Known rows, with every step that occurs:
fopuvur, veti, beril, seku: [ 13   2  -1   3  11   5  -4  -2  21   3  11  -4 -12 -16   2  -6  -3   1
 -13   8  16  11   1  -5  -7  -3 -19 -12  15  -1  16   2   6  14  -3   5
  -1   9  -5  -7  -7  -3   1   1   3   7  12  -6  14   4  11   2   3   4
   2   5  -2]
loga, dubizi: [-11  -8  -2   7  -1  -5   0   0 -14 -21  -2  -6  -4  -1   1  -2  -8  -3
   1   6 -12  10  -3  -1   4   9   2  -6 -12  -1  -6 -25   5   1 -17  -1
  -6 -11  -7  -1 -12   1   0  -8  -5 -15 -24   5  -1  -8   1   3   1   6
  -5  45  -5]
fopuvur, veti, sopi: [  0   3  -1   8  10   7  -1  -1  14   3   3  -4 -10  -7  13  -8  -3  -1
   0   3  -3  -1   5   6 -14 -17  -1  -4   8  -4  15  11   8   9  20   2
  -4  -2 -13 -13  -5  -1   2  -4  -4  10   1   4   6  -2  10   5   4  11
  -4  17  -1]
beril, ribuvid: [-10  -4  -1   1   2  -4  -1   4  -3 -30  -1   4   4  14  -2  -6   6  -3
  -2  -3   8  16   3   0   9  21   3  -6 -14  -2   2  -3  -4  -5 -13   0
   2   1  -5  -4  13  -2  -1   9   4  -4  -5   5   7   0   2   4   2  -6
  -1  10  -1]
dubizi, seku, ribuvid, beril, fopuvur: [  9   1   4  -7  -6  -2   4  -1  -5  16 -13  11  17  -4  -2  15  10   3
  -1 -10  22   7  -1   2   2 -18   1   4   5   4  -5   4   1  -9  -7  -4
   3   4   2   6  16   3   0   5   1  12  -5  -1   9  -1  -6  -2   0  -8
   2 -24  -2]
veti, ribuvid, seku, beril: [ -1   7  -5  -9   5   3  -7   0   1  12   5   1   5   3  -9  -3   1  -6
   9   1 -17 -36   1   2   1  15   9   9  -3   5   3 -15 -15  -1 -12  -3
   1  -1   0  -8   3  -1  -2   3   1  -1   3   5 -11   6   7  -1   0  -6
   4   4   9]
veti, dubizi, seku: [-1  3  2  8  5  2 -2  3  0 -5  2  8 -3 -5 -7  8 -5  3  7 -3 -2 35  8  0
 -1  3  7  7  0  2 -9 13 -1 -1 -5 -9 -5 -4  1 12 -5 -1 -1 -3  0 -1 17 -5
 -8 -4  3  1  0  1  4 -6 -2]
ribuvid, beril, seku, fopuvur: [  4  -1  -3   3  -8  -9   3  -4  -2   6   4   3   6 -18  -5   1   2   1
   0   5  -2 -11  -5   0  11 -15 -13  -8   1   4 -10   6   1   6  17  -4
   8  18  -6   4  -6   1  -1  -8   7 -15   1  -6   1   8   3  -6  -2  -6
  -2 -13  -1]
veti, ribuvid: [  0   3  -7  -5   4   3 -11   2   4  -3  13   5   1   7 -12  -5  -1  -3
   5   2 -12   6   7   2   8  25   4   0 -12   5  -5 -24 -13  -3  -3  -4
  -1   1   3  -8  -3  -1  -2   9   3  -4   6   9   1  -1   4   4   1  -2
   2  17   3]
beril, fopuvur, veti, dubizi, seku: [-11   0  -1  10  11   7   3   2   2  13  -1  -1 -18  36   3   8   1  -2
  -9 -10  11  22  -3  -4   6  -2  -9  -6  21   0  11  26   3 -10   7  -4
  -4  -1   0  -3  -9  -2   1  -3   2  13  29   0  16   2 -14  -2  -4  -2
   3  -6  -4]
ribuvid, seku, beril, dubizi, veti, sopi: [ -3   5   0  -5  -2  -4   6   0  -7   5  -9  -5   1 -11   6  -5   0  -7
   7   3 -22 -56   1   4  -8 -17   8   9  -5  -4  -7   1  -2   4  -6  -1
   7  -5   0   6   5  -1   0  -6  -3   4 -14  -6 -18   2   3  -7   2  -4
   1 -21   5]
dubizi, seku, ribuvid, beril, fopuvur, veti: [ 10   1   4  -5  -3   4   4  -2   0  19 -12  10  12  -3   6  14   8   5
  -4  -9  27   3  -3   1  -1 -17  -1   3  11   2   6  12   3  -7  -2   0
   0   5   0   4  16   4   0   5   0  16  -1  -3  13  -1  -6  -1   0  -3
   1 -25  -3]
dubizi, seku, ribuvid, veti, beril, fopuvur: [ 11   0   5  -9  -6  -7   2   1   3  15 -12   9  16  -1  -6  11   4   5
  -3  -7  28  31  -1   0  -3 -19  -5   7   6  -1   0   5   7  -8  -7   4
  -1   2  10   5  16   1  -1   7  -3  16  -3   2   7  -1  -9  -3  -1  -1
   4 -25  -2]
veti, ribuvid, beril, dubizi: [  7   0  -8  -4   3   0 -11  -1   3   0  11   6   1  13  -9  -2  -3  -6
   4   5 -21 -15   8   1   8  24  12 -10 -19   4 -21 -19 -13  -3  -9  -3
   4  18   0  15  -1   1  -3   7   6  -5  -7  -2   3   5   3  -7   1  -5
  -2  -6   6]
veti, dubizi, seku, beril: [ -6   5   2  10   6   2   0   1  -3   3  -1   3  -1  -7  -8   8  -7   6
   6  -1 -11  27   5   1  -4   2   6   8   5   3 -11  16  -1   1 -20  -6
  -3  -2   1  15 -11  -5  -1  -2   0  -2  14  -7 -16   1   6   1   1   0
   2  -5   3]
seku, beril, ribuvid, veti: [-15   5   2   3   1  -4   8   1  -3  -1 -10  -7  11   7  -4  -5  -3   6
  -3   3 -15  13  -2   0  -3  14  -1  -2  -3  -5  -2  12   5  -1 -37   9
   8  10  -3   7  -4  -6  -1   2   0   0 -10   3 -14  11   3   0   2  -2
  -6   6  11]
seku, fopuvur, veti, beril, dubizi: [  5  -2  -1  10  -5   4   0  -2   6  -3  13 -12 -14  -1   8  -2  -1   9
  -7   3  -8   2  -7  -6  -4   2  -7  -4   4  -2  12   4   6   5  53  -2
  -1   0   2  -4 -12   2   1  -3   2 -19  14  -7  -1   0   2   1  -4   8
  -4   7   4]
beril, ribuvid, seku, fopuvur, veti, dubizi: [ -8  -3   0   5   0   4   2   1  -2 -20  -3  -1  -3  23   6  -4  11  -4
   2  -5  11 -25  -4  -3   4  18   8   4  -1  -2  26  27  -7  -1  29   0
  -3  -4  -3  -7  18   0  -2   1   0  -9  13  -3  -1   2   1   0  -1  -4
   1 -12   1]
dubizi, seku: [ 11  -2   6 -11   2  -3   0   0  -2 -10  -2  14  10 -15   1   9   2   6
   4 -11   9  33   3   3   0 -16   4   8  -2   3  -3 -15   1  -1 -16  -3
  -7  -7   6   1   0  -1   2  -3   1  10  -4   3  -2  -8  -4   5   0  -1
   4 -12  -7]
seku, fopuvur: [ -9  -1  -2   6 -11  -2   3   0  -6  -5  10  -9  -1  -8   1  -1   3   7
   3  -1 -15   8  -6   0   6   0  -6   4  -5   3   3  -4   2  -3  51  -8
   1  -9   2 -15 -12   1   2  -4   3 -26  11   6  -8  -2   0   6  -6   5
  -2  18   3]
veti, beril: [ 18   4   1  -3   4 -13  -9   1  10   1  15  -1  -1 -18 -15 -10  -5   2
  -8   4  -4  18   6  -4  -8 -11  -6 -11  -4   6 -13 -27   3   6 -23   3
   8   8   1   4   2   0  -1   1   4  -9  -2   0   5   7  14   2   1   1
   3  19   5]
veti, beril, ribuvid, seku, fopuvur: [ 14   3   3  -3   1 -13  -6   1   9 -12   8   1  -1   3 -13 -11   4  -2
  -7   0   8 -11   0  -6  -5  -5   0  -8  -3   3   3  -9  -3   2  -6  -1
   5   7   0   2  18   0  -2   4   2 -15  -2  -5   4   8  10  -4   1  -3
   5   0   6]
beril, fopuvur, veti: [-12  -3  -2   7   9   5   3   1   2  13   0  -4 -16  31   7   3   2  -2
 -11 -10   8  13  -4  -2   9  -4 -13 -11  17   1  12  14   4  -9   5   0
   1  -1  -1 -13  -7  -3   2  -2   3  12  21   8  20   1 -15   0  -4  -3
   2   8  -4]
loga, dubizi, veti, ribuvid: [ -6  -9   0   0 -12  -1  -5   2  -9 -24   3  -5  -9   9  -4 -12  -8  -7
   3  11   2  -5   0  -3   3  26   5  -3 -18  -7 -20 -20  -6   2  -3   8
  -6  -6   3   3 -11   6   0  -1  -9  -7 -18   1   0  -9  -3  -1   1  10
  -5  22 -10]
veti, sopi: [ -2   7  -3   7   4 -13  -3   3   4  -7   2   4   1 -14  -5  -8  -3  -3
   9   1 -13   4   8  12  -8 -32   4   2  -6   1 -12 -12   6   3   8  -6
  -3  -5 -13  -8  -6  -3   0  -5  -3  -4 -15  10  -3  -2  13   1   4   6
  -2  17   4]
loga, dubizi, veti: [ -9 -11   2   1 -13  -3   1   1 -13 -25  -1  -6 -10   1   1 -11  -7  -6
   0  10   1   0  -1  -2   2  16   2  -4 -18  -7 -18 -17   2   3  -4   9
  -4  -9   5   2  -8   5   1  -4  -9  -6 -22   0   1 -10  -5   1   1   8
  -6  26 -12]
beril, dubizi, seku, fopuvur, veti: [  5  -6  -1   0   1   1   3   0  -6 -24  -2   4  -6   0  11  13  -4   8
   1  -5  -6  14  -2  -3   3   5   4   2 -11  -5  -8  -6   6  -2  17  -6
  -7  -5   7  16  -8  -1   1   0   5   0  -7 -12  -5 -11  -9  -3  -1  -3
  -1 -33  -5]
seku, fopuvur, veti: [ -5  -2   0   9  -6  10   5  -3   3   1   9 -12  -9  -5  12   0   4   9
  -2   1  -8   1  -8  -1   2   3  -7   2   6   1  20  12   5   4  63  -2
  -2  -8   0 -16 -11   2   3  -4  -1 -17  18   2  -3  -3   0   7  -5  10
  -5  17   0]
seku, ribuvid: [-13   3  -6   5 -10   2   3   1  -3  12  -7  -9  13 -16   3   2   7  -1
   0   5  12  -6   2   2   2   6  -8   3  -4   2   2  -1   2  -6  14  -2
   7  -6  -3 -12  17   2  -1  15   1  -2  -5   8   8  -1   5   6   2   0
  -5  21   4]

Rows:
[ 15   0   2   0  11   7  -5  -2  17  -1   7  -4 -10   6   9 -11   3  -1
 -13   3  14  -7   3  -5 -12   3  -2 -12  10  -1  24  10   1  10  -2   9
   0   9  -5  -4  14   0   0   4   2   8   9  -6  15   5   7   2   2   1
   1   2   1]	fopuvur, veti, beril, ribuvid, seku
[  4   3   7  -5   8   1   7   0  -3  13 -10   8   4   0   2  14   2  11
  -3 -12   4  20  -5  -1  -2 -17  -2   6  18   1   1   3   5  -6 -33  -1
  -1  -3   2   4 -13  -6   2  -4  -1  15   1   0  -6   1  -5   0  -1  -5
   3 -18   0]	dubizi, seku, beril, fopuvur, veti
[ -7  -7   2  -2 -11  -1  -2   1 -12 -15  -1  -5  -7   7  -3 -11  -7  -7
   4  12  -2 -28  -5  -2   0  23   7   1 -12  -5 -13 -15  -7   2 -12   8
  -4  -8   5   4  -8   4  -1  -1 -10  -8 -19  -2  -7  -5  -2  -4   1   7
  -2  17  -5]	loga, dubizi, veti, ribuvid, seku, beril
[  5   2   8  -7   5  -3   5   1  -5 -10 -10  14  12  -7  -1   9   3  11
   2 -10   7  23  -1   0  -3  -4   5   7   0  -1  -4  -4   1  -4 -42  -1
  -1  -1   1   9  -2  -5   0   2   1   8 -12  -3 -12   0   1   2   1  -7
   2 -15   2]	dubizi, seku, beril, ribuvid
[ -9   3  -5   6 -11  -1   5  -1  -3  31 -11  -5  11   6   0   5   9  -6
  -5   1  14 -23  -2   2   6  -7  -8  -8   2   3  -3  13   1 -10  13  -2
  14  10  -5  -1  21   6  -2  11   2  -2  -3   3  17   8  -2  -4  -1  -7
  -5   3   6]	seku, ribuvid, beril, fopuvur
[-12   3   0   1  -3  -2   6   1  -7  -4  -4 -11   0 -10   3  -4  -8   5
  -3   9 -26 -11   3  -1  -1  13  -2  -2 -14  -7 -28  -6   3   1 -27   6
  12   5   6  19 -16  -4   0   4   2   3 -15  -8 -16   3   1  -3   1  -4
  -6  -7   8]	seku, beril, dubizi, veti
[ -4  -8   2   3  -5  -4   2   0 -15 -17 -14   2   7  -5   2  10  -3   2
   4   1  13  11  -7  -1   0   4   4   4  -7  -1  -3 -18   6  -2 -15  -2
 -10 -16  -4   2   1   3  -1  -1  -7  -9 -28   1  -1 -10  -3   1   2   3
  -4  19  -8]	loga, dubizi, seku, ribuvid
[  6  -1   2 -15 -16   6  -7   2   3  -4  10   0  -2   1  -6 -17   4 -11
   5   5   9 -31   8   1   3  17   6   7 -13  -4 -12  -5 -16   0  14   8
   3  -1  16  -6  11   6   1   7  -4  13   7   1   1  -6  -2  -1   0   3
   3 -17  -8]	dubizi, veti, ribuvid, seku
[-11  -1  -4   4   8   7  -2   2   5  15   3  -2 -17  40   2   3   3  -5
  -9  -8  10   9  -3  -3  10   6  -9  -9  17   2  12   9  -2 -11   7  -1
   0   1   0 -10  -8  -1   1   3   3  14  23   9  20   3 -12  -1  -3  -4
   3   6  -2]	beril, fopuvur, veti, ribuvid
[ 15   2   0   3  11   8  -5  -2  19   7  12  -7 -12 -10   7  -9  -3   3
 -12   6   5  10   4  -4 -11  -2  -8 -14  10   1  14  -1   6  12  -3   8
   3   7  -3  -4   1  -1   2   2   1   8  11  -2  14   4   9   5   2   8
  -1  17   0]	fopuvur, veti, beril
[  6  -3  -5   0  -1  -6   1  -3  -3  -1   1   1   3  -5   4  -1  -4  -4
  -2   6 -21 -15   6   0   6   1   8 -17 -19   1 -25  -6   0   2 -10  -3
  11  22  -5  25   3   3  -1  -2   6  -1 -15  -8   4   5  -1  -6   1  -8
  -6 -12   3]	ribuvid, beril, dubizi
[ -4   6   0  -6   2   0   6  -2  -7  15  -5  -5   6 -15   4  -1   2  -6
   6   0 -21 -46  -2   4  -5 -11   4   9   4   4   9  -2  -3   4 -17  -1
   6  -7  -2  -7   7  -4   1  -8  -1   2  -3   2 -15   4   3   0   0  -8
   1   2   7]	ribuvid, seku, beril
[ -1  -1  -1  -5  -9  -1   4  -2  -6   4   2  -5   4  -9   6  -1   8  -4
   7  -5 -13 -41  -7   2   2 -13   3  13   1   6  18   1  -4   1  40  -7
   1 -14   3 -17   9   2   1 -12   0 -15   9   3 -10  -1   0   1  -4   1
   4  -1   1]	ribuvid, seku, fopuvur
[  8   2   4  -7  -7  -4   3   1   3   8 -16   9  22 -12  -1   9   4   4
   7  -7  20  26   2   5  -7 -24   2  13   2  -4   2   6   8  -3   2   2
  -6  -2   4  -1  16   3   0   7  -4  15 -12   5   0  -6  -2   0   2   4
   1 -22  -3]	dubizi, seku, ribuvid, veti, sopi
[-16  -1  -4  14  10   7   2   2   3  14   1  -4 -20  36   5   4  -1  -3
  -9  -7   6  15  -1  -3   8   1 -10  -9  20   2  11  28   3 -10  11  -4
  -2  -1  -2  -5 -12  -2   1  -2   2   9  31   4  17   3 -13  -2  -4  -1
   1   5  -2]	beril, fopuvur, veti, dubizi
[ -6   4  -3  -5   4  -2   6  -1  -9   7  -9  -6   3 -11   6   3  -1  -4
   5   1 -25 -47  -2   2  -4  -6   6   7  -4   1   2  -4  -2   3 -18  -2
   6  -5   0   3   6  -4   0  -5   3   4 -10  -5 -17   3   3  -4   0 -11
   0 -11   8]	ribuvid, seku, beril, dubizi
[  2   1   0   0  -3   4   5  -3   2   7   2  -5  -2  -3  12  -2   8  -4
   7  -3  -5 -46  -6   3  -6 -21   5  12   9   4  30  13  -1   6  55  -3
  -4 -13  -4 -20   9   3   2 -13  -3  -5  10   1  -9   0   3  -1  -2   5
   2  -6   0]	ribuvid, seku, fopuvur, veti, sopi
[ 13   4  -1   2  -1 -18  -6   0  11  -4  14  -1  -2 -24 -19  -5  -4   4
  -8   7   9  16  -4  -5   0 -15 -23  -5   4   4  -9 -19   5   8   2  -3
   4   6   2  -2 -10  -3  -2   0   7 -20   5  -7   2   7  14  -5   1  -1
   5  -2   3]	veti, beril, seku, fopuvur
[  4  -3   3 -10 -16   3  -7   1   3   5   9   2  -4  12 -10 -16   4  -8
  -2   5   6 -17   7   0   8  16   2  -6 -13  -5 -26   0 -14  -4  10  12
   8  14  13   6   3   8   0   7  -3  12   8   0   9   0  -8  -4  -2   1
   1 -19  -5]	dubizi, veti, ribuvid, beril, fopuvur
[  7   0  -5   1   9  16  -6  -3  15   9  10   2  -8   3   8  -4   0  -2
  -5   7   6  -9   2   0   1  14  -4 -10  10   0  15  11  -5   8   8   5
  -1  14  -8  -6  -4   0   0   4   3  11  12  -2  13   4   6   1   1   1
  -1   1  -1]	fopuvur, veti, ribuvid, beril, seku
[  4   5   9  -7   5  -8   4   1  -2  -6 -14  12  15  -1  -3   5  -1  10
   5  -8   3  28  -1   4  -8 -18   7  10   2  -5  -6   4   6  -2 -36   4
  -3   3  -1  11  -3  -5   0  -1  -3  10 -15   1 -15   0   0  -1   3  -3
   2 -23   3]	dubizi, seku, beril, ribuvid, veti, sopi
[  4   2  -6 -10   3   2 -11   0   2   3   9   4   3   5  -7  -3   2 -11
  11   0  -8 -30   4   3   6  13  10   7  -7   7   5 -17 -17  -1  -1  -4
  -3  -3   2 -12  10   0  -1   5   2   1   6   6  -2   0   4  -1   0  -4
   6   2   2]	veti, ribuvid, seku
[-12   1  -2   5  -4  -2   1   0   7   7   3  -7   3   8  -6  -6 -14  -5
   5   6 -16  48   8   2   0   4   0   0  -5  -7  -3  29   7   3   5   8
  -1  11   6   7   0   1  -1  -5  -1   3  13   5  -6   4  -8  -1  -1   9
  -2   3  -1]	ribuvid, veti, dubizi
[  3   3  -2  -2  12  19  -3  -2  11  15   6  -6  -8   4  11  -3   0  -3
  -1   4  -4 -28   0   0  -6  14   4   0  13   2  27   8  -7   7   6   4
  -2   0  -4 -12   0  -1   1   2   0   9  13   1   2   3   5   4   1   2
   0   6   3]	fopuvur, veti, ribuvid, seku, beril
[ -2  -8   2   3  -3  -6   3  -1 -15  -6 -15   4   4   9   0  12  -1  -1
   0  -2  17   1  -9  -2   4  -5   3  -2  -2  -1  -6 -11   5  -6 -15  -3
  -7  -6  -5   8   1   3  -1  -3  -6  -7 -27  -1   3  -6  -6  -4   1  -1
  -3  10  -7]	loga, dubizi, seku, ribuvid, beril, fopuvur
[  0 -10   4   4  -3   1   3  -2 -13 -22  -5   1  -3   3   7   8  -4   6
   3   0   4  18 -11  -3   0   4   4   4   2  -1   7 -11   7   3  10  -2
 -14 -16  -3   1 -14   3   1 -11  -8 -13 -17  -2  -6 -12  -4   0  -1   7
  -1  17 -10]	loga, dubizi, seku, fopuvur, veti
[-6  3 -1 10  0  4 -1  2 -2  3 -3  4  3 -5 -7  9 -2  2  6 -2  6 23  6  1
 -1  7  5  9  4  2 -6 22 -2 -3  3 -9 -4 -5  1  9  5  1 -2  5 -2  0 14 -6
 -4 -4  4  1  1  1  2 -7 -1]	veti, dubizi, seku, ribuvid
[  6   4   7  -8   5  -2   5   0  -6   2  -8  10  13 -26  -2  11   0  12
   3  -8  -5  22  -1   2  -2 -13   2   9   3   1  -8 -10   3   0 -38  -2
   0  -4   2   8 -10  -6   2  -2   1   9  -9   0 -15  -2   3   4   1  -6
   2 -11   1]	dubizi, seku, beril
